Known rows, with every way that one mark hangs from another:
q_778(q_573(q_537 q_701)): 0.959 0.198 -0.816 -0.918 0.639 2.696 1.585 1.682 2.071 2.047 -0.010 1.900 1.181 0.385 1.844 -1.326 -3.550 -2.300
q_573(q_537 q_701): 0.467 -0.249 -1.763 -0.815 -2.018 2.582 0.936 2.503 3.230 -0.792 0.658 1.622 0.103 -0.785 0.479 -1.095 -0.711 -1.315
q_778(q_573(q_182 q_537)): -0.971 1.010 -2.327 -0.190 2.759 0.936 1.303 -1.468 0.662 0.979 -0.609 1.850 0.354 1.344 -0.605 -0.541 -0.739 0.523
q_701(q_573(q_182(q_289) q_537)): -1.758 -2.758 -0.560 1.889 -1.311 0.213 -0.924 0.858 2.491 -1.802 -2.592 0.277 -0.202 1.366 -4.713 1.210 3.113 3.691
q_701(q_573(q_182)): -1.933 -4.369 -2.231 1.440 -0.073 -1.334 -1.421 1.113 0.784 -1.565 -1.887 1.337 -0.673 -0.358 -2.376 1.402 1.602 3.479
q_289(q_701(q_573)): -0.621 -4.004 -1.639 -0.174 -0.269 -0.736 -0.564 0.374 1.310 -4.539 -1.610 0.459 -0.856 -0.908 -0.085 1.084 2.597 0.080
q_701(q_573(q_182 q_537)): -1.304 -3.608 -2.144 0.854 -1.980 -0.319 -0.133 0.369 1.965 -1.853 -1.041 2.919 -0.797 1.023 -3.447 0.096 2.472 2.618
q_494(q_537): 0.132 -0.530 -2.043 -0.107 -0.461 -0.484 -0.905 -0.438 -0.188 -2.980 0.470 1.728 -1.159 -2.721 1.247 0.247 0.334 -1.678
q_778(q_494(q_537) q_573(q_182 q_701)): 1.285 -1.266 2.073 0.999 -1.750 -0.553 -0.749 -1.885 -1.817 6.011 2.544 -2.581 -0.999 1.812 0.767 -1.360 -3.533 -4.199
q_573(q_182 q_537 q_701): -0.676 -0.756 -1.272 0.129 -2.300 2.077 0.741 0.483 3.642 0.668 2.771 1.024 -0.046 0.906 -2.356 -1.062 -0.551 -0.643
q_134(q_778(q_494(q_537) q_573)): 1.663 1.493 0.371 -0.511 0.786 -2.265 0.000 -3.282 -5.224 -0.146 1.822 -2.378 0.527 0.211 3.616 0.071 -2.416 -2.016
q_573(q_182(q_289) q_537 q_701): -1.427 0.644 0.216 1.333 -1.548 2.536 0.015 0.765 4.205 0.356 1.588 -1.347 0.273 1.428 -3.587 0.247 0.319 -0.453
q_573(q_182 q_701): -1.221 -1.499 -1.150 0.658 -0.699 1.110 -0.565 1.054 2.348 0.201 2.999 -0.084 -0.493 -0.997 -1.659 -0.072 -0.830 -0.197
q_701(q_573): -0.936 -4.599 -2.068 0.335 -0.346 -0.563 -1.253 2.788 0.068 -3.066 -3.140 2.503 -0.449 -2.666 0.118 1.255 1.241 3.180
q_182(q_289 q_573(q_537)): 0.224 4.381 0.578 -0.782 1.500 -0.171 0.026 1.475 0.613 -1.921 -1.749 1.449 0.539 -2.115 -1.225 1.001 1.629 2.199
q_182(q_573): 0.118 2.293 -1.204 -1.548 2.724 -1.725 -0.334 1.794 -1.297 -2.037 -0.012 2.729 -0.037 -4.265 0.493 0.874 0.394 2.124
q_134(q_537): -0.416 2.763 1.055 0.900 2.020 -0.133 0.341 2.159 0.106 -2.933 1.141 3.302 -1.757 -3.092 -0.150 1.128 1.153 3.211
q_134(q_778(q_494)): -0.297 1.781 -0.442 -0.546 0.974 -1.570 -0.345 -0.050 -2.652 -2.690 1.032 -2.104 0.511 -1.888 2.125 0.841 1.490 2.117
q_778(q_494(q_537) q_573): 1.611 0.337 1.423 -0.364 0.674 -1.281 -0.615 -1.211 -3.596 2.835 -1.313 -0.519 -0.788 -0.800 3.218 -0.599 -1.583 -2.534
q_778(q_494): -0.284 0.538 0.791 -0.666 0.985 -0.568 -1.081 2.048 -1.294 0.377 -1.397 -0.198 -0.313 -2.871 2.125 0.361 1.952 1.654

Rows:
2.413 0.721 1.467 -0.084 -2.257 -1.099 0.513 -2.390 -3.537 2.137 3.019 -3.313 0.739 1.196 3.528 -0.762 -4.957 -3.967 -> q_134(q_778(q_494(q_537) q_573(q_701)))
-0.045 0.795 3.308 1.741 1.654 -1.385 -1.842 -2.577 -2.794 4.017 -1.172 -4.100 -0.425 1.328 -0.271 0.601 -0.602 -1.382 -> q_778(q_494(q_537) q_573(q_182(q_289)))
0.034 2.373 0.238 -0.231 1.687 -0.776 1.532 -3.727 -2.580 1.420 1.927 -2.098 1.123 2.983 0.424 -0.426 -0.556 0.853 -> q_134(q_778(q_494 q_573(q_182 q_537)))
-0.464 -2.113 0.506 0.376 -2.035 0.741 -0.041 0.320 3.280 -4.725 -3.345 -0.917 -0.122 1.137 -1.701 1.047 4.238 0.006 -> q_182(q_289(q_701(q_573(q_537))))
0.621 0.203 2.486 0.103 -1.115 1.588 1.038 -0.365 0.461 6.284 1.539 -1.249 0.487 2.909 0.108 -1.979 -2.541 -2.047 -> q_778(q_494 q_573(q_182 q_537 q_701))
-1.166 -3.843 -1.094 0.201 -3.024 -0.441 0.637 -1.804 3.117 -3.404 0.481 0.447 -0.856 2.723 -2.867 -0.094 3.569 -0.222 -> q_289(q_701(q_573(q_182 q_537)))
-2.393 -3.207 -0.462 2.296 0.318 -1.188 -2.246 1.161 0.938 -2.338 -3.039 -0.911 -0.397 -0.291 -3.743 2.585 2.318 4.058 -> q_701(q_573(q_182(q_289)))
1.168 1.825 1.072 -1.290 1.469 0.899 0.950 0.504 -1.134 2.784 -2.657 0.784 0.509 0.360 2.646 -1.137 -0.104 -0.162 -> q_778(q_494 q_573(q_537))
1.233 2.794 1.921 -0.426 -1.341 0.945 0.420 2.252 2.523 -0.169 0.495 0.594 0.877 -1.441 -1.637 0.111 -0.752 0.037 -> q_182(q_289 q_573(q_537 q_701))
1.443 1.752 0.044 -1.578 -2.540 0.728 1.206 2.444 1.877 0.337 2.470 3.044 0.715 -1.851 -0.579 -0.993 -1.389 -1.029 -> q_182(q_573(q_537 q_701))
-0.470 -3.504 -1.147 -0.654 -2.909 0.572 0.767 -0.065 2.806 -4.512 -1.547 1.441 -0.808 0.930 -0.679 -0.106 3.291 -0.512 -> q_289(q_701(q_573(q_537)))
0.421 2.164 0.359 -0.711 3.580 -1.262 0.348 -1.227 -4.783 -0.061 0.224 -2.118 1.444 -0.380 3.695 0.514 -1.718 1.519 -> q_134(q_778(q_494 q_573))
0.798 3.801 1.421 -1.263 0.971 -0.462 1.058 -1.134 1.917 -3.621 -0.009 -0.635 0.393 -0.504 -1.359 0.611 2.819 -0.731 -> q_182(q_289(q_701) q_573(q_537))
0.228 -0.227 0.729 0.680 0.820 -1.894 -0.806 -2.816 -3.054 3.813 0.796 -1.098 -0.803 1.159 1.053 -0.656 -1.278 -2.073 -> q_778(q_494(q_537) q_573(q_182))
0.258 2.747 -2.785 -1.119 2.786 0.465 2.083 -1.766 -1.464 -2.736 0.341 1.163 1.683 0.543 2.034 0.266 -1.730 0.676 -> q_134(q_778(q_573(q_537)))
-0.664 0.712 3.823 1.557 1.680 0.706 -1.184 0.295 -0.942 6.321 0.030 -4.537 0.673 1.414 -0.743 0.356 -2.263 -0.523 -> q_778(q_494 q_573(q_182(q_289) q_701))
-0.146 1.672 0.963 -0.318 1.572 0.233 0.878 -1.198 -1.228 4.108 -0.847 -0.200 0.343 2.339 0.624 -1.290 0.098 -0.083 -> q_778(q_494 q_573(q_182 q_537))
2.052 -0.906 2.214 -0.050 -1.653 0.322 -0.289 -0.102 -1.792 4.913 1.328 -1.254 -0.288 -0.094 3.510 -1.433 -4.016 -4.947 -> q_778(q_494(q_537) q_573(q_701))
